What can hang from each mark:
Q777: Q63
Q291: Q955
Q548: Q63
Q955: Q63 Q291
Q401: Q166
Q227: Q63
Q166: Q291 Q401
Q63: Q227 Q373 Q548 Q777 Q955

Every row comes from one small tree of marks. Brackets hold a mark, then the marks that hang from it, in the order of their numbers. Every link used is in the known rows. Which tree was each row made from?
Known rows:
{Q63 Q548}: -0.74, 0.85, -0.52, 0.46, 1.73, -2.00, 0.46, 0.86, 0.18, 0.40, 1.93, 0.42, -1.64, -0.07, 1.92, -1.31, 0.22, 1.02, -1.66, 0.33, -0.26, 0.50, -0.26
{Q777 {Q63 Q227 Q373 Q548 {Q955 Q291}}}: 0.38, 1.82, 1.25, 1.41, -0.55, -0.94, 1.42, 3.33, -1.77, 1.58, 6.15, 5.22, -2.49, 0.46, 2.86, 1.80, -4.53, 1.67, -1.55, 0.65, 1.63, -1.88, 0.24
{Q291 {Q955 {Q63 Q227 Q373 Q777}}}: -0.37, 2.13, 2.19, -0.05, -2.16, -0.62, 0.46, 1.84, -2.75, 1.04, 1.88, 2.72, -4.40, -3.38, 1.77, 2.32, -4.22, 1.06, 0.94, 2.48, 0.21, 0.70, 1.33
{Q548 {Q63 Q373 Q777 Q955}}: -0.17, 3.31, 0.50, 0.22, 0.43, -1.31, 0.04, 1.02, -2.08, 0.07, 2.95, 3.10, -2.83, -0.68, 0.71, 2.49, -2.99, 0.16, -1.78, 2.32, 0.54, -0.75, -0.12
{Q548 {Q63 Q227 Q373 Q777 {Q955 Q291}}}: 0.85, 3.12, 1.28, 0.95, -0.06, -0.59, 0.37, 2.62, -2.34, -0.32, 4.16, 3.73, -3.99, 0.09, 0.64, 4.21, -4.74, -0.14, -1.67, 2.91, 2.89, -1.72, 0.19
{Q63 Q227 Q548 Q777}: -0.24, 0.69, 1.62, 0.98, 1.08, -1.32, 0.59, 1.46, -0.49, 0.33, 3.49, 2.78, -4.34, -1.04, 1.68, 1.55, -2.21, 1.42, -1.31, 3.28, 1.46, -0.21, 0.77
{Q777 {Q63 Q227}}: 0.81, 1.10, 1.55, 1.28, -1.18, -0.96, -0.03, 0.37, -1.06, 1.40, 1.24, 0.19, -1.75, -0.18, 3.03, 0.16, -1.42, 0.29, -0.65, 2.33, 0.45, -0.04, 0.83
{Q291 {Q955 {Q63 Q548 Q777}}}: -1.39, 1.23, 0.18, -0.01, -0.27, -1.99, 0.21, 2.63, -2.41, 1.45, 2.45, 1.92, -4.24, -1.84, 1.13, -0.57, -2.51, 0.24, 0.32, 1.62, -1.29, 1.22, 0.85
{Q291 {Q955 {Q63 Q777}}}: -0.88, 1.29, 0.49, -0.10, -1.51, -1.97, -0.27, 1.93, -2.87, 0.69, 0.35, -0.06, -3.58, -2.46, 1.27, -0.41, -2.21, -0.57, 0.77, 1.72, -0.98, 1.44, 0.89
{Q548 {Q63 Q227 Q777}}: 0.61, 2.32, 1.30, 0.75, 0.38, -0.47, -0.70, 0.29, -1.19, 0.24, 1.21, 0.75, -3.77, -0.01, 0.72, 2.20, -1.95, -0.62, -1.09, 4.38, 1.12, -0.22, 0.83
{Q401 {Q166 {Q291 {Q955 Q63}}}}: -0.94, 1.97, -2.46, -1.11, -2.78, -2.56, -0.04, 2.25, -1.82, -0.71, 0.61, -3.11, -2.67, -1.88, 2.26, -1.96, -1.91, -0.20, 0.07, -0.06, -2.64, 2.29, -0.21
{Q63 Q373 Q548 Q777}: -0.82, 1.51, 0.52, -0.46, 1.03, -1.28, 1.11, 1.25, -1.18, 0.52, 3.53, 3.09, -2.35, -1.59, 1.67, 1.81, -1.85, 2.27, -1.17, 1.44, 0.54, -1.02, -0.18
{Q291 Q955}: -1.17, 0.72, 0.47, 0.50, -0.54, -2.21, 0.49, 1.56, -0.78, 0.21, -0.78, -1.99, -1.90, -1.46, 1.76, -1.60, -1.18, -0.66, -1.16, -0.19, -1.47, 2.21, -0.30
{Q955 {Q63 Q227 Q373 Q548 Q777} Q291}: 0.63, 2.04, 0.74, -0.06, -0.02, -0.40, 0.73, 2.78, -2.45, 0.95, 4.97, 4.39, -4.04, -0.96, 1.73, 3.19, -3.59, 2.06, 0.54, 2.36, 2.52, -1.99, 1.04
{Q401 Q166}: -0.76, 1.23, -0.88, -0.13, 0.03, -3.28, 0.27, 0.35, -0.05, -1.62, 1.19, -1.87, -1.48, -0.88, 2.16, -1.41, -0.79, -0.14, -1.68, 0.05, -1.20, 0.93, -0.42
{Q955 {Q63 Q548} Q291}: 0.22, 1.34, -1.61, 0.15, 0.87, -1.72, -0.04, 2.14, -1.52, 0.67, 2.74, 0.51, -1.94, 0.64, 1.77, -1.00, -0.21, 0.56, 0.12, 0.11, 0.95, -0.39, 0.37
{Q777 {Q63 Q227 Q373 Q548 Q955}}: -0.12, 1.95, 1.71, 1.56, -0.52, -1.11, 1.33, 1.68, -1.06, 2.06, 5.80, 5.82, -2.69, -0.75, 3.19, 1.29, -4.14, 2.27, -1.83, 1.31, 0.33, -1.03, 0.56
{Q777 {Q63 Q227 Q373 {Q955 Q291}}}: 0.92, 1.96, 1.68, 1.34, -1.76, -0.94, 0.88, 2.70, -2.18, 0.93, 4.20, 3.12, -1.94, -0.10, 2.95, 2.11, -4.19, 0.92, -1.21, 0.89, 1.95, -1.57, 0.24
{Q227 {Q63 Q373 Q548 Q777 {Q955 Q291}}}: 0.26, 2.26, -0.45, 0.18, 0.53, -1.75, 1.83, 3.22, -1.53, 0.42, 5.74, 5.80, -3.11, 0.86, 0.58, 3.38, -3.39, -0.11, -2.26, 0.69, 1.37, -1.86, 0.02
{Q955 Q63 Q291}: 0.68, 1.60, -1.23, 0.05, -0.36, -1.66, -0.49, 1.65, -1.84, 0.12, 0.74, -1.62, -1.30, 0.06, 1.80, -0.56, 0.00, -0.36, 0.48, 0.36, 1.21, -0.19, 0.34
{Q227 {Q63 Q373 Q955}}: 0.33, 2.75, -0.08, 0.46, -0.31, -1.72, 1.17, 0.30, -0.21, 0.42, 2.62, 3.02, -1.34, -0.29, 1.49, 1.86, -1.49, -0.27, -2.43, 0.07, -0.21, -0.07, -0.01
{Q166 {Q291 Q955} Q401}: -0.25, -0.18, -1.52, -0.12, -2.26, -2.11, 0.64, 0.37, -1.36, -0.32, -1.68, -4.64, -1.57, -1.29, 2.31, -2.00, -1.01, 0.51, -1.02, 0.13, -0.54, 1.89, -1.36

Which tree is each row?
-0.89, 2.28, 1.11, 0.33, -0.95, -0.80, 0.96, 1.87, -1.38, 1.91, 3.19, 3.56, -3.79, -1.93, 2.28, 0.54, -3.42, 1.79, 0.18, 0.67, -0.73, 0.93, 0.87
{Q291 {Q955 {Q63 Q227 Q373 Q548}}}
0.86, 3.39, 0.66, 1.29, 0.20, -0.59, 0.44, 2.07, -1.34, -0.25, 3.32, 2.55, -2.71, 0.76, 1.26, 2.82, -3.50, -0.08, -2.21, 1.20, 2.17, -1.10, -0.18
{Q548 {Q63 Q227 Q373 {Q955 Q291}}}
0.98, 0.97, 1.30, 1.99, -1.36, -1.58, 0.35, 2.82, -1.85, 0.69, 3.32, 1.70, -2.52, 0.46, 2.75, 0.62, -3.19, -0.32, -1.41, 1.39, 1.93, -0.73, 0.47
{Q777 {Q63 Q227 {Q955 Q291}}}
1.16, 2.14, 1.09, -0.09, -1.28, -0.34, 0.24, 2.16, -2.79, 0.30, 3.03, 2.25, -3.42, -1.49, 1.85, 3.51, -3.35, 1.28, 1.04, 2.66, 3.02, -1.79, 1.04
{Q955 {Q63 Q227 Q373 Q777} Q291}
0.90, 2.57, -0.76, 0.36, -0.40, -1.81, 1.45, 2.06, -0.81, 0.00, 3.11, 2.56, -1.12, 0.93, 1.26, 2.27, -2.07, -0.84, -2.15, -0.63, 1.22, -0.94, -0.32
{Q227 {Q63 Q373 {Q955 Q291}}}
-0.19, 1.06, 1.52, 2.23, -0.26, -1.65, 0.62, 1.80, -0.91, 1.80, 4.96, 4.28, -3.12, 0.03, 2.85, -0.05, -3.11, 1.07, -2.03, 1.95, 0.35, -0.17, 0.78
{Q777 {Q63 Q227 Q548 Q955}}
0.58, 2.39, 1.63, -0.01, -1.18, -0.49, 0.04, 0.35, -2.28, 0.74, 2.63, 2.75, -3.57, -2.67, 2.10, 3.04, -2.82, 1.92, 0.95, 3.40, 1.85, -0.81, 1.39
{Q955 {Q63 Q227 Q373 Q777}}
-0.19, 1.68, -0.05, 0.80, -0.13, -1.72, 1.31, 3.54, -2.10, 1.47, 5.50, 4.09, -1.13, 0.69, 2.65, 0.39, -3.33, 1.17, -1.55, -0.70, 0.55, -1.81, -0.46
{Q777 {Q63 Q373 Q548 {Q955 Q291}}}
-0.55, 2.48, -0.85, -0.51, 0.63, -1.08, 0.38, 0.52, -1.07, 1.50, 3.15, 2.49, -1.56, -1.09, 2.30, 0.06, -0.83, 2.35, 0.06, 0.19, -0.42, -0.44, 0.44
{Q955 {Q63 Q373 Q548}}
0.12, 0.54, -1.14, 0.30, -2.37, -1.29, 0.48, 0.82, -1.76, 1.10, 1.48, -0.59, -4.00, -1.09, 2.58, -1.34, -2.38, 1.95, 0.05, 1.57, 0.14, 1.47, 0.11
{Q166 {Q291 {Q955 {Q63 Q227 Q548}}} Q401}
0.09, 1.40, -1.85, -1.14, -3.43, -1.34, 0.49, 0.12, -2.71, 0.71, -0.44, -2.38, -1.40, -2.24, 2.67, -0.80, -1.86, 1.76, 0.68, -0.16, -0.62, 1.07, -0.84
{Q166 {Q291 {Q955 {Q63 Q373}}} Q401}
0.14, 1.66, 0.31, 0.88, 0.60, -1.13, -0.10, 0.35, -0.55, 1.25, 3.16, 2.30, -3.39, -0.57, 2.31, -0.16, -1.13, 1.65, -0.10, 2.08, 0.57, 0.26, 1.25
{Q955 {Q63 Q227 Q548}}
-0.91, 1.99, 1.83, 0.03, -1.10, -0.75, 0.99, 2.44, -2.34, 1.77, 3.88, 4.69, -5.08, -2.67, 1.72, 1.93, -4.63, 1.88, 0.49, 2.27, -0.14, 0.42, 1.26
{Q291 {Q955 {Q63 Q227 Q373 Q548 Q777}}}
0.35, 2.24, -0.32, 0.92, 0.71, -1.85, -0.33, 2.78, -2.30, -0.81, 2.54, 1.03, -3.15, 0.74, 0.15, 1.49, -2.54, -1.70, -1.79, 2.16, 1.63, -0.83, -0.13
{Q548 {Q63 Q777 {Q955 Q291}}}
-0.94, 1.49, -1.48, -0.44, -1.34, -1.34, 0.26, 3.29, -2.77, 1.18, 2.15, 0.18, -4.27, -1.76, 1.38, -0.42, -1.95, 0.90, 0.41, 1.73, -0.99, 1.29, 0.26
{Q166 {Q291 {Q955 {Q63 Q548 Q777}}}}
-0.33, 1.57, 1.26, 0.97, -1.64, -1.37, -0.10, 1.23, -1.51, 1.07, 0.32, 0.01, -3.77, -1.94, 2.14, -0.54, -2.22, -0.22, 0.49, 1.45, -0.56, 2.02, 1.15
{Q291 {Q955 {Q63 Q227}}}
0.30, 3.37, 1.91, 1.03, 0.03, -0.60, 0.24, 0.99, -1.66, 0.11, 3.61, 4.24, -4.07, -0.92, 1.03, 3.88, -4.27, 0.52, -2.00, 3.64, 1.59, -0.91, 0.55
{Q548 {Q63 Q227 Q373 Q777 Q955}}
0.29, 1.64, 2.21, 0.41, -0.33, -0.68, 0.85, 0.67, -1.25, -0.02, 2.20, 2.16, -3.17, -2.19, 2.02, 3.11, -2.87, 1.90, -0.79, 2.83, 1.92, -0.73, 0.50
{Q63 Q227 Q373 Q777}
0.38, 2.61, -0.90, 0.97, 0.93, -1.84, -0.31, 2.13, -1.35, -0.55, 1.88, -0.18, -1.84, 1.55, 0.64, 0.06, -1.44, -1.61, -2.28, 0.49, 1.01, -0.32, -0.52
{Q548 {Q63 {Q955 Q291}}}
-0.07, 1.45, 1.62, 1.34, 0.74, -1.38, 1.64, 3.80, -1.63, -0.18, 6.38, 5.77, -4.50, -1.06, 1.70, 3.56, -4.93, 1.99, -1.96, 1.70, 3.24, -1.66, 0.16
{Q63 Q227 Q373 Q548 Q777 {Q955 Q291}}
-0.33, 1.74, 1.17, 0.65, 0.99, -0.73, 1.30, 0.68, 0.27, 0.66, 3.51, 3.17, -2.40, -0.98, 2.54, 1.53, -2.01, 2.66, -1.58, 1.16, 0.79, -0.50, 0.06
{Q63 Q227 Q373 Q548}
-0.03, 1.89, -0.01, 0.57, 0.06, -2.05, 1.09, 2.60, -1.36, -0.67, 2.88, 1.26, -1.22, -0.64, 2.00, 1.12, -2.37, 0.72, -1.85, -0.86, 1.70, -0.73, -0.87
{Q63 Q373 {Q955 Q291}}
-0.95, 2.92, -2.31, -1.59, -3.28, -2.06, 0.58, 2.08, -2.12, -0.43, 1.53, -1.55, -1.95, -2.53, 2.47, -0.50, -2.84, 0.80, 0.27, -0.85, -2.49, 1.51, -0.55
{Q401 {Q166 {Q291 {Q955 {Q63 Q373}}}}}
0.06, 1.18, -1.00, -0.12, 0.73, -1.65, -0.08, 2.86, -2.46, 0.53, 3.53, 1.65, -3.33, -0.25, 1.12, 0.48, -1.53, 0.56, 0.45, 1.72, 1.47, -1.09, 0.66
{Q955 {Q63 Q548 Q777} Q291}
0.62, 2.57, 0.89, 0.24, -0.91, -0.47, 0.01, -0.21, -1.18, 0.97, 1.96, 1.57, -2.29, -1.82, 2.73, 1.61, -1.77, 1.93, 0.57, 1.92, 1.15, -0.25, 0.99
{Q955 {Q63 Q227 Q373}}
-1.46, 1.99, -3.00, -0.87, -1.78, -2.70, 0.43, 2.82, -1.45, -0.05, 2.63, -1.10, -3.30, -1.30, 2.06, -2.26, -2.18, 0.50, -0.40, -0.42, -2.84, 2.01, -0.19
{Q401 {Q166 {Q291 {Q955 {Q63 Q548}}}}}
-1.36, 1.31, -0.54, 0.16, -0.12, -1.97, 0.21, 2.09, -1.45, 1.43, 1.66, 0.86, -2.93, -1.13, 1.70, -2.11, -1.37, 0.19, 0.04, -0.07, -1.89, 1.87, 0.58
{Q291 {Q955 {Q63 Q548}}}
-0.25, 3.57, -0.17, 0.46, 0.60, -1.38, 0.07, 0.46, -1.06, 0.19, 2.32, 1.88, -1.37, -0.05, 1.27, 1.13, -1.88, 0.17, -2.24, 0.64, -0.31, -0.20, -0.38
{Q548 {Q63 Q373 Q955}}
0.07, 2.11, -0.74, -0.82, 0.32, -1.09, 0.59, 2.73, -2.74, 0.76, 4.42, 3.15, -2.76, -0.83, 1.45, 1.96, -2.36, 1.72, 0.66, 1.19, 1.45, -1.87, 0.39
{Q955 {Q63 Q373 Q548 Q777} Q291}
0.32, 3.60, 1.19, 1.23, 0.12, -0.66, 0.15, 0.39, -0.71, 0.33, 2.99, 3.18, -2.77, -0.21, 1.58, 2.29, -3.07, 0.57, -2.32, 1.89, 0.93, -0.33, 0.10
{Q548 {Q63 Q227 Q373 Q955}}
-0.13, 1.72, -0.81, 1.22, 1.11, -2.39, 1.10, 1.07, 0.38, 0.69, 3.79, 3.49, -2.50, 1.07, 1.14, 0.11, -0.93, -0.58, -2.98, 0.35, -0.55, 0.45, 0.26
{Q227 {Q63 Q548 Q955}}
-0.07, 0.93, 2.36, 1.77, 0.10, -2.04, 0.40, 1.56, -1.24, -0.63, 3.15, 2.73, -4.54, -1.91, 1.77, 2.04, -3.21, 0.67, -1.98, 3.32, 2.26, 0.15, 0.71
{Q63 Q227 Q777 Q955}
-0.53, 1.69, 2.25, 1.26, 0.71, -1.50, 1.54, 2.18, -1.10, 0.21, 5.96, 6.38, -4.68, -1.92, 1.95, 3.06, -4.39, 2.63, -2.22, 2.42, 1.95, -0.89, 0.39
{Q63 Q227 Q373 Q548 Q777 Q955}
